Each row was made from one small tree. Brackets hold a mark, then the marks that hang from it, in alphabetical order. Every link used is in the known rows. Write each row's tree.
Known rows
{N {C W} T {V Z} Y}: [  6.6  -5.1  -5.9 -13.2   4.8   0.3 -28.6  -0.7 -14.5   6.6 -14.0   1.6
  -3.1   2.0  12.6   6.8 -16.9  -0.8  -2.3  -8.8 -23.5  13.2 -44.8  10.0]
{V N Z}: [-10.1  17.1   0.4 -26.9 -12.7  18.7   5.5  -2.1  16.9   9.6 -16.2 -10.8
  -9.5  10.7 -28.4   6.0 -17.8 -10.5   5.4 -10.2  25.9 -37.2 -28.8 -15.1]
{V N {Z Y}}: [-10.0  22.9  -0.7 -28.5  -8.7  20.1  12.8 -12.7  -3.7   0.4 -14.7  -8.6
 -13.7  10.0 -57.1  16.4 -22.1  -5.3   6.8 -12.8  39.1 -45.7 -25.5 -31.0]
{Y {N {C W} T V} Z}: [  3.4  -9.2 -18.6 -23.8 -22.9   9.3   0.5   3.9  18.7  21.2  -1.2   0.3
  -7.0   5.1  29.4   4.7  -5.6  -4.8  13.5  -9.6 -28.3   8.4  10.5  13.3]
{W {C N}}: [ -3.5   1.5   0.1 -12.1  -4.2   6.6   8.5  -5.9 -37.4  13.0 -19.6  -9.1
  -5.3   4.4 -14.1  -5.8 -15.4  -5.6  13.1  56.8 -12.8  15.6 -20.2   2.6]
{C {N T} W}: [  6.3   0.2  -1.0 -21.9   0.8   9.4  -4.9   4.0 -40.6  10.2 -12.7  -9.4
  30.3   7.5  22.4  -0.2  -3.6  -5.6  16.0  35.1 -14.2  21.5 -11.5   1.8]
{W {C {N T V {Y Z}}}}: [  5.4   7.7 -13.7   5.1  12.0  10.3 -13.0  -5.3 -30.7  17.8  -8.4   0.7
  -3.3   1.5 -20.0  21.1 -15.6   1.2   3.3   5.7 -37.5  20.3   2.0  17.2]
{U E {N C T Y}}: [  2.6  -7.8  -5.6 -15.5  11.5 -23.5 -12.3  -5.8 -14.2  -4.7  -8.1  -4.6
  46.7  13.0   9.6 -13.4  -1.7  -5.4  11.6  45.3  -3.7  -2.4   7.9   1.2]
{W {C {N V}}}: [  2.5  -0.1  -2.2  -9.8  -0.6   5.8  -6.7  -3.4 -42.0  18.1 -19.0  -5.7
 -35.7   8.2  -7.1   3.9 -16.0  -3.8  10.4  36.5 -30.8  19.0 -29.6   9.5]
{E {Y N}}: [ -4.0   9.3 -13.7  -1.9 -33.4   5.0   0.6   5.3  20.1  -1.4 -10.0 -13.9
  -4.8   5.8 -21.9  -1.7 -12.4  -5.8  21.4  23.2   3.4 -35.0  -0.2  -9.0]
{Z {Y {N {C W} T V}}}: [  7.1  -6.5  -8.7 -24.4 -25.1   6.9  -4.3  -3.7 -21.0  16.0  -6.7  -1.3
 -10.8   2.2  19.1   9.1  -2.2  -3.4  21.1   3.8 -15.9   9.7 -14.2  -1.2]
{W {C {N T V Y}}}: [  7.6   3.9  -1.9   4.2   7.1   6.3 -26.0  -2.5 -50.3  18.0 -14.8  -3.7
  -7.2  -0.5  -5.5  12.5  -9.1  -2.0   9.3  24.3 -37.6  25.0 -25.0  14.5]
{U {E Y} {N T V}}: [ 22.0  -6.6 -12.1  -3.7   7.8 -15.3 -27.0   6.0 -23.5  -2.7  -8.2  -5.4
  50.7  25.8  -3.1  -0.8  -1.3  -0.4  12.9  53.6 -12.0 -37.1   6.8   1.4]
{T {N C {Y Z}}}: [ -7.2  19.6 -19.9 -12.3  13.8  19.3   6.9  -2.9   7.7   7.1  -1.8  -0.8
 -13.2   0.2 -17.5   3.9 -20.8  -3.4   7.1 -12.4 -14.2   0.7   6.8   3.0]
{W {C {N T V}}}: [ 11.6   1.5   0.8 -13.2   2.4   7.7 -12.5  -0.9 -54.0  27.4 -16.3  -3.8
  -2.7   9.4   4.5   3.2  -8.4  -5.0  11.7  44.8 -28.3  21.7 -23.0  12.4]
{U N}: [ -3.7   2.4  -8.6 -20.5  -2.0  -7.4  -0.7   1.6  -2.8   6.8 -11.1  -2.8
  23.3   5.2   1.5  -7.0 -10.8  -8.6  17.7  21.5   1.8 -52.2 -11.0  -8.4]
{V {Z {Y N}}}: [ -7.1   9.1  -4.7 -29.3 -27.1   2.0  17.4 -15.7  16.0  -2.5 -14.2   3.2
  -7.9   4.0 -55.1  16.5 -21.2  -4.6  12.4 -15.5  36.2 -38.9 -13.5 -33.0]
{U E {N T V}}: [ 20.3 -10.5  -5.5 -23.8   6.7 -15.6 -21.2   2.0 -17.0   5.1  -9.3  -0.3
  43.6  23.7  17.9  -5.8  -0.4  -5.7  16.0  30.4 -13.8 -29.5  11.0   1.3]
{N C V Y}: [ -5.0   4.4  -9.3  -7.4   2.3  -5.4 -20.4   1.2 -10.9   9.4  -9.2  -9.2
 -57.8  -0.4   7.2   0.5 -20.0  -3.9   9.6 -21.1 -33.7   1.2 -30.2  10.5]
{Y {N T V} Z}: [  8.1   4.9 -17.2 -21.4 -21.7   7.6  -1.1   4.4  27.6  22.1  -0.4   0.7
  -6.5   8.5   3.3  15.1  -9.1  -7.3  19.7 -35.7 -14.3 -32.1  24.2   1.6]
{C {N T {V Z}} W}: [ 12.2  -1.8   0.2 -23.7   8.5   4.4 -18.4   2.2 -36.5  12.3 -16.3   4.5
   6.1  13.0   4.1  14.5  -9.6  -2.0  -1.9   3.3 -13.2  15.6 -36.6   1.8]
{N {C W} T V Y}: [  8.7  -5.6  -5.7  -6.5   2.3   3.8 -29.4   5.6 -23.7  12.3  -9.2  -9.1
  -7.9  -1.6  40.9   1.7 -12.2  -1.7   8.8   0.9 -43.1  17.7 -28.6  18.3]
{Y {N {C W} T {V Z}}}: [  4.6 -11.8  -4.4 -29.3 -26.7   2.7  -9.2  -1.1   9.5  19.9 -12.9   5.3
  -7.1   8.1  21.8   7.7  -8.7  -6.0   4.3  -0.1  -8.8   9.7 -28.2   3.3]
{Y {N C T} Z}: [ -6.4   2.7 -15.4 -30.3 -21.9   1.6  18.4  -2.3  23.3  22.4   0.1  -2.8
   2.1   7.0   1.1  -4.0  -9.2 -10.2  20.0  -3.9   7.9  -5.9  27.1   0.4]
{U E}: [  6.7  -7.2  -0.9 -23.7  -7.2  -7.6   7.3  -2.5  -0.7  -5.1 -12.8 -17.2
  13.5  20.7  -2.7 -16.5 -15.9  -5.2  15.8  31.5   0.0  -9.8   9.7  -5.7]
{W {C {N T Y}}}: [  1.8   7.6  -0.1   1.2   3.2   7.4  -9.1  -4.8 -44.8  11.3 -16.2  -6.8
  22.4  -0.4 -10.6   2.5 -10.2  -4.0  12.5  47.5 -17.9  25.5 -15.1   5.5]

Write each row's tree
[  9.9   7.7   1.2 -19.3   9.7   6.3  -4.3 -17.9 -63.5  13.7 -18.9   9.9
  -2.1  10.7 -52.8  21.7 -19.5   1.4  -1.2  30.2   5.7   9.6 -37.3 -11.8]	{W {C {N T {V {Z Y}}}}}
[ 16.2  11.8  -3.2 -27.6   4.2   3.1  -8.2 -11.0 -28.2   7.3 -11.5   5.6
   0.2  11.3 -37.1  20.7 -21.1  -0.7   3.7 -17.1  14.8 -36.3 -29.0 -20.1]	{N T {V {Z Y}}}
[  6.4  -4.3 -17.1  -8.9  13.0 -13.8  -7.1  -4.4  12.3  -8.8  -1.4   0.9
  74.7  13.1 -13.2   2.0  -6.8  -1.6   9.7  13.1  -1.2 -32.2  44.8  -1.7]	{U E {N T {Y Z}}}
[ -4.1 -12.3  -5.8 -27.8   5.6 -24.4   4.7  -5.2 -10.1  -3.7 -10.8  -6.5
  23.2  18.8   5.2 -22.1 -10.7  -7.8  12.9  56.2   1.9  -7.0   3.9  -1.1]	{U E {N C}}
[ -0.6   2.5  -5.2 -24.9 -24.8  -0.3  -5.7  -2.1  33.3  12.5 -14.4   3.3
 -34.9   8.7 -17.2  13.2 -18.0  -6.5   8.0 -36.0   2.7 -32.3 -19.5 -10.8]	{Y {N {V Z}}}
[ -0.4  -4.9  -5.9 -27.3 -28.0   8.3  11.7  -8.5 -13.9   7.2  -8.1  -5.2
  17.0  -0.7   9.3   3.3  -4.8  -5.9  24.8  25.1   3.0   9.6  -7.1  -9.0]	{Z {Y {N {C W} T}}}
[-15.5   5.0  -1.6 -29.6 -10.9  21.5  13.9 -12.5 -12.8  -0.9 -15.5  -9.8
 -12.1   7.6 -30.1   7.9 -19.6  -3.9   1.5  13.1  23.8  -7.1 -43.1 -20.2]	{V {N {C W}} {Z Y}}
[-11.3   6.2 -14.6  -7.4 -30.0  -1.3   4.5   3.4   9.9   4.1  -8.5 -14.2
 -26.5   6.9 -13.9  -8.0 -13.6  -6.9  19.8  29.6   2.1  -9.6  -6.7  -2.0]	{E {Y {N C}}}
[  5.0   3.9  -9.0  -6.4   7.4  22.5 -23.3   3.8 -16.7   9.6 -10.7  -4.4
 -22.9  -1.1  30.0   6.8 -11.7  -1.4   9.5   0.3 -48.6  23.9 -33.8  15.7]	{T {N {C W} V Y}}
[  5.3 -11.8  -6.3 -24.0 -28.0   5.4 -12.0   5.6  -0.8  22.6  -8.5  -5.3
 -10.7   4.9  48.6  -0.9   0.0  -7.7  19.1   9.0 -30.1  16.3 -15.3  12.0]	{Y {N {C W} T V}}
[ -3.5  -5.1 -14.2  -6.3 -26.6   1.1 -13.7   2.7  14.3  -2.9 -14.2  -1.8
 -29.7   8.9 -12.8   5.4 -19.7  -0.2  -0.5  11.6 -13.5   0.1 -36.3   2.9]	{E {Y {N {C W} {V Z}}}}
[  1.5   6.2 -14.3 -22.2 -26.1   8.8  15.4   0.2  32.1  16.9  -1.5  -3.1
  21.7   6.3  -3.2   4.9  -8.2  -8.8  22.5 -14.3   8.2 -29.5  31.0  -6.9]	{Y {N T} Z}
[  2.6   5.2 -11.3 -14.0 -18.3  -3.2 -14.9   1.5   5.1  12.8  -9.5   2.1
 -20.7  12.0 -20.7   6.3 -12.9  -5.0   3.9   4.6   8.1 -11.6 -26.3  -1.0]	{E {Y {N C T {V Z}}}}
[  4.6   1.0  -1.5  -4.5   4.9   7.4 -16.1   3.4 -35.8   0.5 -12.4  -7.9
  27.7   0.2  15.9   7.6  -4.3  -2.2  12.9  11.9 -22.6  24.1 -14.8   1.9]	{C {N T Y} W}
[-10.1   6.7   0.6 -15.4  -6.8  20.5 -11.1  -1.5   1.3   6.0 -14.3 -10.9
  13.8   1.6   5.2   3.2 -10.0  -6.7  -0.7  -0.4   4.3   8.8 -35.7  -1.5]	{V {N {C W} T Y} Z}
[ 11.0   9.9  -4.1 -11.0   6.8  -0.4 -27.6  -1.5  -4.3   8.5 -11.9   1.3
  -2.9   6.4 -12.5  17.7 -18.9  -2.3   0.5 -33.6  -7.3 -25.9 -30.6  -1.5]	{N T {V Z} Y}
[-20.5  15.5  -4.5 -11.3  -8.3  13.7  -6.1   1.0  -1.0   7.9  -9.9 -20.6
 -40.9  -0.3  -3.4  -1.5 -10.9  -9.8  13.4  -8.3  -2.5  -3.1 -21.1  -1.4]	{V {N C Y}}
[ 10.2  -3.5  -3.1 -31.0   4.4   4.1  -9.0  -9.8 -38.8   4.9 -12.7   3.1
  -1.6   8.0  -8.0  11.3 -20.6   0.3  -0.5   5.6  -0.8   1.4 -42.7  -6.6]	{N {C W} T {V {Z Y}}}
[-12.3   9.8 -13.7   4.1   5.2   8.3   5.7  -9.6 -14.5  -0.3 -11.3  -4.8
  -1.9  -2.8 -41.7   9.8 -23.6   1.2   3.4  20.0 -22.4  15.7   5.2   5.9]	{W {C {N {Y Z}}}}
[ -6.3   4.0 -13.4 -10.4 -20.1  -6.5  -8.6  -0.2  14.6   4.4 -12.3  -0.1
 -50.0  12.0 -33.8   8.0 -21.4  -3.5   3.2   2.3   4.3 -15.4 -29.4  -2.3]	{E {Y {N C {V Z}}}}
[ -5.2   9.5 -16.7 -12.9   7.1   0.1   1.0  -2.6   2.0  10.1  -0.1  -6.0
   6.5   1.3  -8.3   0.8 -19.9  -4.3   9.6 -10.2  -8.5  -1.4   8.7   6.9]	{N C T {Y Z}}
[ -3.8 -13.3  -7.3 -21.5 -31.0   3.1  -6.0   3.8  13.2  14.4 -11.4  -6.5
 -39.8   4.1  35.8  -5.1  -7.9  -7.2  16.7   1.8 -32.8  12.2 -20.2  10.0]	{Y {N {C W} V}}
[  6.5   6.3   0.0  -1.1  12.1   3.3 -24.8  -8.3 -40.3  10.1 -20.1   6.3
  -2.0   5.0 -30.4  21.8 -16.6  -0.3  -4.8  16.2 -15.9  19.8 -37.7   6.1]	{W {C {N T {V Z} Y}}}
[  6.7   0.8  -3.9 -29.9   7.3  20.8  -7.8  -1.4 -12.3  14.0 -16.0   4.8
 -16.7  10.5  10.5   3.2 -17.5  -3.6  -2.2   7.3 -22.0  12.8 -46.3   4.4]	{T {N {C W} {V Z}}}
[ -8.5   4.3  -1.9   5.0  -0.7   4.9  -4.1  -6.8 -30.7   4.2 -19.1 -10.3
  -8.7  -3.3 -24.3   4.4 -18.1  -2.2  10.4  42.0 -21.6  22.8 -21.9   2.7]	{W {C {N Y}}}
[  8.3   0.9  -2.6  -7.5  13.8   3.4 -32.6   0.7 -31.2   2.4 -15.4   5.3
   3.9   4.5  -4.2  25.5 -11.6   1.3  -4.1 -15.9 -20.7  21.4 -34.7   1.2]	{C {N T {V Z} Y} W}
[ -2.9  -6.7 -10.1 -22.5 -29.4   6.3   2.0  -6.1  -6.7   7.6  -8.6  -4.4
 -40.5  -0.5   4.6   9.0 -12.2  -2.3  18.4   1.4 -19.2   6.7 -17.7  -5.2]	{Z {Y {N {C W} V}}}
[ -4.0  21.2  -0.1 -13.3  -5.8  20.2 -10.5  -2.5   9.5   6.6 -13.8  -8.7
  15.7   4.5 -22.1  14.9 -11.0  -7.9   3.1 -25.9  19.2 -31.3 -22.2 -11.2]	{V {N T Y} Z}
[-12.4  16.8  -1.0 -18.8  -1.0  11.5  -8.8  -5.4  -0.6  13.1 -12.2  -8.8
  -5.6   6.5 -17.4   6.8 -12.2  -9.6   1.7 -12.1  20.5  -5.5 -30.2  -6.4]	{V {N C T Y} Z}
[ 11.3  -7.2  -1.3 -28.6   1.2   2.2 -14.8   0.8 -18.2  16.3 -13.9   1.6
   0.1  11.7  22.2   1.1 -17.1  -3.9  -2.6   8.9 -12.2  10.2 -44.8   8.5]	{N {C W} T {V Z}}
[  9.8   0.6  -5.7  -1.5   6.9   6.2 -33.4   7.0 -40.0   5.6 -10.9  -5.1
  -2.4   1.5  23.4  17.7  -3.1  -0.3   9.4  -8.3 -43.6  24.7 -17.9  13.7]	{C {N T V Y} W}
[ -7.9  11.6 -24.4  -1.2 -28.5   7.8  14.5   3.1  36.0  -3.1  -3.0  -9.0
   0.1   4.9 -38.2   7.4 -18.1  -2.8  18.0   0.6   2.3 -42.4  24.8  -8.3]	{E {Y N Z}}
[  7.4   3.5 -16.3  -1.8  12.1   9.8 -23.0   4.8 -20.7   5.3  -3.3   0.1
   4.0   2.5   2.9  25.1  -8.6   2.9   4.9 -22.0 -43.9  17.9   5.0  13.7]	{C {N T V {Y Z}} W}
